Every row comes from one small tree of marks. Brackets hold a mark, then the marks that hang from it, in the order of their numbers. Every link used is in the known rows. Which tree was each row made from?
Known rows:
{K605 {K894 {K647 K203 K367 {K502 K676}}}}: [-0.18  0.01  0.24  3.68 -1.33 -1.69  2.07 -1.57  1.84 -0.73  2.93  1.43
  0.06 -2.13  1.30 -1.28 -1.53 -2.48 -0.02  0.32  1.80  0.93  1.60 -1.35
 -0.37 -0.06]
{K605 {K894 {K647 K203 K367 {K502 {K676 K697}}}}}: [-1.60 -1.43 -0.36  3.74 -0.59 -0.45  0.28 -1.29  1.15 -0.83  2.91  2.19
 -0.18 -0.88  2.88  2.02 -2.03 -2.03 -0.31  0.17  1.37  0.91  0.41 -1.83
  0.90  1.77]
{K647 {K502 K676}}: [-2.43  0.63 -1.13  0.13 -1.14  0.67 -2.40 -1.73 -0.48 -0.92  0.72 -0.09
 -1.51 -0.38 -0.70 -2.35 -0.11 -0.62  1.62 -1.05  0.29  0.03 -0.20 -0.17
 -0.05  0.82]
{K697 {K647 K203 K894} {K676 K502}}: [ 1.89 -0.54  2.25 -3.33  0.32 -0.05  4.52  2.14  2.33  4.55 -2.55 -4.00
  1.35 -0.37 -1.67  1.02  3.31  0.81  0.47  3.98 -2.09 -1.06 -1.05  1.43
 -0.50 -4.48]
{K502 {K676 {K697 {K647 K367}}}}: [-1.26 -1.05  0.19 -0.25 -0.24  2.78 -3.82  0.01 -0.61 -0.71  0.44  0.77
 -1.27 -0.65  1.28  6.71  0.48  1.78  0.01 -0.65 -1.43 -1.05 -2.10  0.32
  2.09  3.09]
{K894 K647}: [-2.49  1.37 -3.33  1.52  0.40 -1.76 -1.43  3.03 -0.86 -2.43 -1.56 -0.61
  0.42  0.30 -5.72 -0.35 -0.97  0.64 -0.15 -0.59  3.84 -0.99  4.16 -1.53
 -1.64 -0.85]
{K894 {K647 K367 {K502 K676}}}: [-0.83  1.71 -1.24  3.04 -0.82  0.46 -1.35 -0.09  0.43 -3.69  1.68  3.19
 -1.65 -1.30  2.38 -0.12 -1.33 -2.15 -0.21 -0.36  2.45  1.73  1.93 -2.08
 -0.31  1.89]
{K697 K647}: [ 0.61  1.93 -1.33 -3.60 -0.75 -0.24 -2.04  1.78  0.15 -0.20 -1.67 -1.87
  0.00 -0.90 -6.33  1.79  1.19  3.35 -0.05 -0.01  0.81 -1.49  0.36  0.64
 -0.79 -1.58]
{K367 {K647 K502 K894}}: [ 0.60  2.03 -0.44 -4.51  2.03 -2.93  0.78 -1.19 -1.78 -0.06 -0.63 -1.10
 -1.66  0.43 -2.01 -2.83 -1.08  1.43 -0.78 -2.22 -1.15  0.64  2.98  0.62
 -1.95 -2.91]
{K43 {K224 K203}}: [ 0.65  0.39 -4.17  1.63  1.44 -1.53 -1.90  1.25 -2.26  0.45 -1.48 -1.58
  0.46 -0.14 -3.65 -3.56  0.28 -0.58 -0.52 -2.37 -0.57 -3.79  2.50  1.36
 -0.90  0.60]
{K676 K502 {K697 {K647 K203 K367}}}: [-0.03 -0.96  0.14  1.14  0.12  2.58  2.25  1.13  1.25  2.00 -0.30  2.40
  1.17  0.56  2.16  7.48  0.89  2.64 -1.39 -0.76 -1.76  0.31 -3.21 -0.76
  2.16  1.00]
{K647 K203 K367 {K502 {K676 K697}} K894}: [ 1.73 -2.63  4.93  0.84 -0.58  0.76  0.49 -3.67 -0.58  1.71  1.14 -0.30
 -0.26  0.86  8.09  0.36 -0.13 -1.72  0.05  0.71 -2.85  1.81 -4.31  1.08
  1.61  1.85]
{K43 {K224 K835}}: [-2.40  4.31 -3.74  2.80  0.54  0.26 -0.57  1.78 -1.61 -0.40 -2.75 -1.10
  1.99  1.18 -4.76 -4.32 -0.03 -0.43  2.30 -3.42  1.10 -5.14  3.44 -0.20
 -0.52  1.52]
{K647 K367 K502}: [ 0.47  2.13 -1.80 -1.74 -1.15  1.09  1.04 -1.47  0.77 -2.37  1.51  0.12
 -0.91  1.23  1.03 -1.64 -0.78  0.41  0.53 -2.06 -0.32  1.79  0.51 -1.82
  1.37  2.11]
{K43 {K224 K203 K835}}: [-1.01  2.37 -4.83  4.14  1.97  0.26 -0.72  3.07 -1.62  0.13 -2.38 -0.80
  1.62 -0.03 -4.89 -5.39  0.45 -1.46  0.72 -2.37  0.57 -4.08  2.95  0.56
 -1.28  0.59]
{K502 {K676 K697}}: [-5.02 -2.10 -1.18  2.09  0.12  1.30 -4.03 -0.41 -1.81  0.15 -1.00 -0.21
 -0.96  1.25 -1.12  2.87  0.02  1.37  1.19 -2.13 -0.64 -1.99 -0.62  0.36
  1.35  2.63]
{K367 {K647 K203 K502 K894}}: [ 2.69  0.52  1.97 -2.99  1.77 -3.52  2.93 -1.50 -1.80  1.41 -0.26 -0.25
  0.37  0.53 -0.97 -4.31 -0.42  0.50 -1.03 -1.36 -1.26  1.45  1.92  1.62
 -2.57 -3.65]
{K605 {K894 {K647 K203 K502}}}: [-1.49  0.29 -1.90  1.45 -0.65 -3.20  1.81  0.34  1.59 -0.72  1.19 -0.56
  0.90 -1.07 -3.58 -2.84 -1.41 -1.00 -0.20  0.56  3.31 -0.19  2.64 -1.36
 -1.32 -1.86]
{K224 K43 K203 K835}: [-1.73 -0.09 -3.06  3.76  3.84  2.75 -0.26  4.82 -0.54 -2.44 -0.05 -0.93
  4.73  0.79 -5.90 -6.67  0.93  0.48  0.26  0.76 -0.46  1.08  1.19  0.95
 -0.43 -1.63]
{K647 {K502 K676} K894}: [-1.04  0.46  1.93 -1.04 -1.42 -1.13 -1.63 -2.93 -0.31  1.16 -1.14 -3.51
 -1.86 -0.76  2.27 -2.52 -0.14 -1.44  1.24  0.12 -0.35 -0.39 -1.24  0.75
 -0.65 -0.95]
{K367 {K647 K203 {K502 K676} K894}}: [ 1.87 -0.70  3.49 -1.29  1.38 -2.79  1.41 -2.69 -1.84  1.93  0.33  0.25
 -0.39 -0.99  0.92 -3.70 -0.17 -0.97 -0.96 -1.01 -2.08  1.40  0.93  2.78
 -2.38 -3.05]
{K676 K502 {K697 {K647 K203 K367 K894}}}: [ 1.09 -0.79  2.90 -0.06  0.07  1.16  2.50  0.19  0.81  3.63 -1.89 -0.17
  0.91  0.32  4.59  7.40  0.74  1.84 -1.78  0.11 -2.91 -0.02 -4.29 -0.41
  1.61 -0.23]
{K605 {K894 K647}}: [-3.16  1.36 -3.69  1.32 -0.07 -3.27  0.07  0.90  0.70 -0.92 -0.94 -2.69
  0.38 -0.84 -6.53  0.11 -1.94  1.07 -0.22 -1.06  3.45 -2.53  4.44 -2.16
 -0.95 -1.51]

Which tree is each row?
[ 2.13 -1.23 -0.36 -4.27  0.34  1.04  1.34  3.81  1.35  1.57 -0.62 -1.73
  1.74  0.16 -6.21 -0.72  3.51  2.30  1.36  3.61  0.05 -1.14  0.91  1.83
 -0.25 -2.17]	{K697 {K647 K203} K676}
[ 1.54 -2.42  4.30  0.01 -0.18  1.21 -1.75 -1.23 -0.64  2.08 -0.79 -0.23
  0.11 -0.80  4.08  5.25  1.21  0.51 -0.34  1.27 -2.71 -0.85 -4.31  1.92
  1.03  1.12]	{K502 {K676 {K697 {K647 K203 K367 K894}}}}
[-0.94 -1.51  0.19  4.68 -0.29  1.28 -0.95  0.33 -0.20 -2.36  1.85  5.55
 -0.11 -0.05  4.40  1.11 -1.40 -2.49 -0.57  0.30  1.87  2.23 -0.46 -1.41
  0.51  2.90]	{K894 {K647 K203 K367 {K502 {K676 K697}}}}
[ 3.78 -1.05  4.36 -0.23 -0.54 -2.13  3.84 -1.92 -1.43  2.21 -0.88 -4.49
  2.45  1.51  1.45 -1.60  1.28  0.58 -0.54 -0.11 -2.23  0.31 -1.27  1.79
  0.06 -0.84]	{K647 K203 K367 K894}
[-2.03 -0.24 -0.72  0.41 -0.46  2.91 -2.08 -2.33 -0.32 -1.91  2.05  2.06
 -2.03  1.09  4.59  2.14 -1.09 -0.13  0.84 -2.22 -1.24  1.34 -1.66 -1.39
  2.66  4.51]	{K647 K367 {K502 {K676 K697}}}
[-1.97 -2.92  1.00  1.78 -0.58  1.16 -2.04 -1.36 -0.81  0.28  0.88  1.97
  0.52  1.15  1.45 -0.76 -0.07 -0.49  1.20 -0.28 -0.44  0.14 -2.39  0.74
  0.96  1.75]	{K647 K203 {K502 {K676 K697}}}
[-0.89 -1.56  0.03  0.25  2.25 -0.12 -0.47 -0.88 -1.81  0.02  1.53  4.14
 -0.42  0.61 -0.12 -0.85 -0.60  0.49 -0.56 -1.86 -1.24  1.27  1.25  1.82
 -0.43  0.13]	{K367 {K647 K203 {K502 {K676 K697}}}}
[ 3.26 -0.65  2.55 -3.35 -0.31  1.28 -0.13 -0.58  0.59  1.01 -0.16  0.74
 -0.33  1.03  4.15  3.80  0.14  0.87 -1.15  1.38 -1.87  0.84 -3.94 -0.06
  1.23  1.00]	{K676 {K697 {K647 K203 K367 K502 K894}}}
[ 3.54  1.91  3.44 -3.21 -1.87  0.97 -1.00 -2.16  1.39  0.01 -0.03 -1.17
 -2.24 -2.55  4.26  2.34  0.76 -0.93 -0.17  1.55 -1.49  0.76 -3.20  0.50
 -0.19 -0.29]	{K697 {K647 K367 {K502 K676} K894}}
[ 2.71  0.31  1.07 -0.10 -1.42  0.42  3.06 -1.36  0.29 -0.67  2.15  1.19
  1.31  1.40  1.75 -3.32  0.05 -0.24  0.28 -0.59 -0.36  2.46 -0.73  0.20
  0.87  1.33]	{K647 K203 K367 K502}
[-4.08 -0.85 -2.33  0.50 -0.08  1.78 -4.17 -1.18 -0.80 -1.35  0.39  1.23
 -2.13  0.83  0.91  1.15 -0.77  0.11  1.15 -1.43 -0.13 -0.45 -1.31 -0.65
  1.24  2.57]	{K647 {K502 {K676 K697}}}
[-0.72 -0.18  0.02 -3.72  0.81  0.08 -3.16  1.36 -0.50  1.05 -3.46 -2.87
 -0.90  1.17 -1.83  5.25  0.25  3.49 -0.75  0.15 -0.99 -2.65 -2.05 -0.13
  0.90 -0.18]	{K676 {K697 {K647 K894}}}
[ 3.39 -1.34  2.13 -5.46  0.73 -0.63  2.13  2.59  1.10  2.76 -2.26 -4.58
  1.28  0.37 -3.99 -1.01  3.27  1.54  0.83  4.44 -1.07 -1.50 -0.24  2.62
 -0.81 -3.87]	{K697 {K647 K203 K894} K676}
[ 4.40  0.20 -0.19 -4.79 -0.60  2.40  3.16  1.65  2.78 -0.69  1.97  1.04
  0.46  0.11 -0.10 -1.39  2.37  0.40  1.10  3.26 -0.65  1.73 -0.40  0.20
  0.95 -0.26]	{K697 {K647 K203 K367 K502} K676}
[-0.42  0.77  0.53 -1.00  0.58  1.53  0.99  0.17  1.13  2.42 -2.28 -0.89
 -0.87  0.27  3.71  8.69  0.17  2.47 -1.66 -0.79 -2.85 -0.62 -3.38 -1.52
  2.21  0.39]	{K676 K502 {K697 {K647 K367 K894}}}
[-4.70 -0.36 -2.98  3.30  0.57  0.90 -4.86  1.36 -0.41 -3.09 -0.18  3.57
 -2.02 -0.16  0.34  1.65 -1.96 -1.29  0.06  0.02  3.30 -0.19  1.35 -2.35
 -0.17  1.82]	{K894 {K647 {K502 {K676 K697}}}}
[ 3.46 -1.11  5.52  0.72 -1.59 -0.40  2.59 -4.28 -0.31  1.69  1.29 -1.78
  0.27 -0.20  6.27 -2.53  0.59 -2.81  0.23  1.28 -2.39  1.90 -2.80  1.61
  0.31  0.06]	{K647 K203 K367 {K502 K676} K894}
[-2.84  1.99 -4.07  0.59 -0.66 -2.85 -0.13  0.41  1.41 -1.72  0.34 -1.39
 -1.01 -0.91 -3.94 -1.41 -2.14 -0.22  0.12 -0.63  4.04 -1.02  3.68 -3.20
 -0.96 -1.14]	{K605 {K894 {K647 K502}}}
[-3.08  1.04 -2.19  2.53 -0.65 -0.53 -3.42  0.89  0.14 -2.67  0.14  2.14
 -1.58 -1.31 -1.49 -1.25 -1.10 -1.89  0.23  0.02  3.66 -0.14  2.19 -1.75
 -1.34  0.15]	{K894 {K647 {K502 K676}}}
[ 1.22 -1.20  1.80 -3.53  0.07  0.12 -1.71  0.24  0.38  1.52 -1.67 -0.80
 -0.03  0.82  1.02  2.34  0.15  1.28 -0.62  1.80 -1.00 -0.59 -3.61  0.34
  0.32 -0.52]	{K676 {K697 {K647 K203 K502 K894}}}
[-0.25  2.40 -2.88  1.04 -0.67 -0.34 -0.18  0.98  0.75 -4.06  0.81  2.45
 -1.03 -0.13  0.07 -0.71 -1.86 -0.66 -0.71 -0.76  3.29  1.72  2.91 -3.17
 -0.13  1.10]	{K894 {K647 K367 K502}}
[ 0.43 -0.28  0.78 -0.61  1.20 -1.47  1.11 -1.30 -1.50  0.31  1.96  2.88
 -0.10 -0.91 -1.27 -3.47 -0.17 -0.10 -0.29 -1.66 -0.76  1.79  2.02  2.71
 -1.73 -1.72]	{K367 {K647 K203 {K502 K676}}}
[ 1.72  0.70 -0.71  2.66 -0.96 -0.53  1.70  1.03  0.57 -2.63  1.83  3.47
  1.23  0.26  1.02 -2.06 -1.09 -1.64 -0.88  0.52  3.02  2.68  1.75 -1.72
 -0.53  0.51]	{K894 {K647 K203 K367 K502}}
[-1.11 -0.47 -0.11  4.19 -1.26 -1.01 -0.98  0.79 -0.16 -1.43  0.85  3.53
  0.38 -1.24 -0.89 -2.81 -0.49 -2.87 -0.30  1.20  3.23  1.00  1.36 -0.42
 -1.89 -0.36]	{K894 {K647 K203 {K502 K676}}}
[ 3.95 -0.18  3.04 -3.21  0.08  1.22  6.04  1.79  2.71  4.28 -0.89 -2.65
  1.44 -0.44  1.74  2.20  3.15  0.44  0.01  3.42 -3.24  0.62 -1.58  1.08
  0.86 -2.81]	{K697 {K647 K203 K367 K894} {K676 K502}}
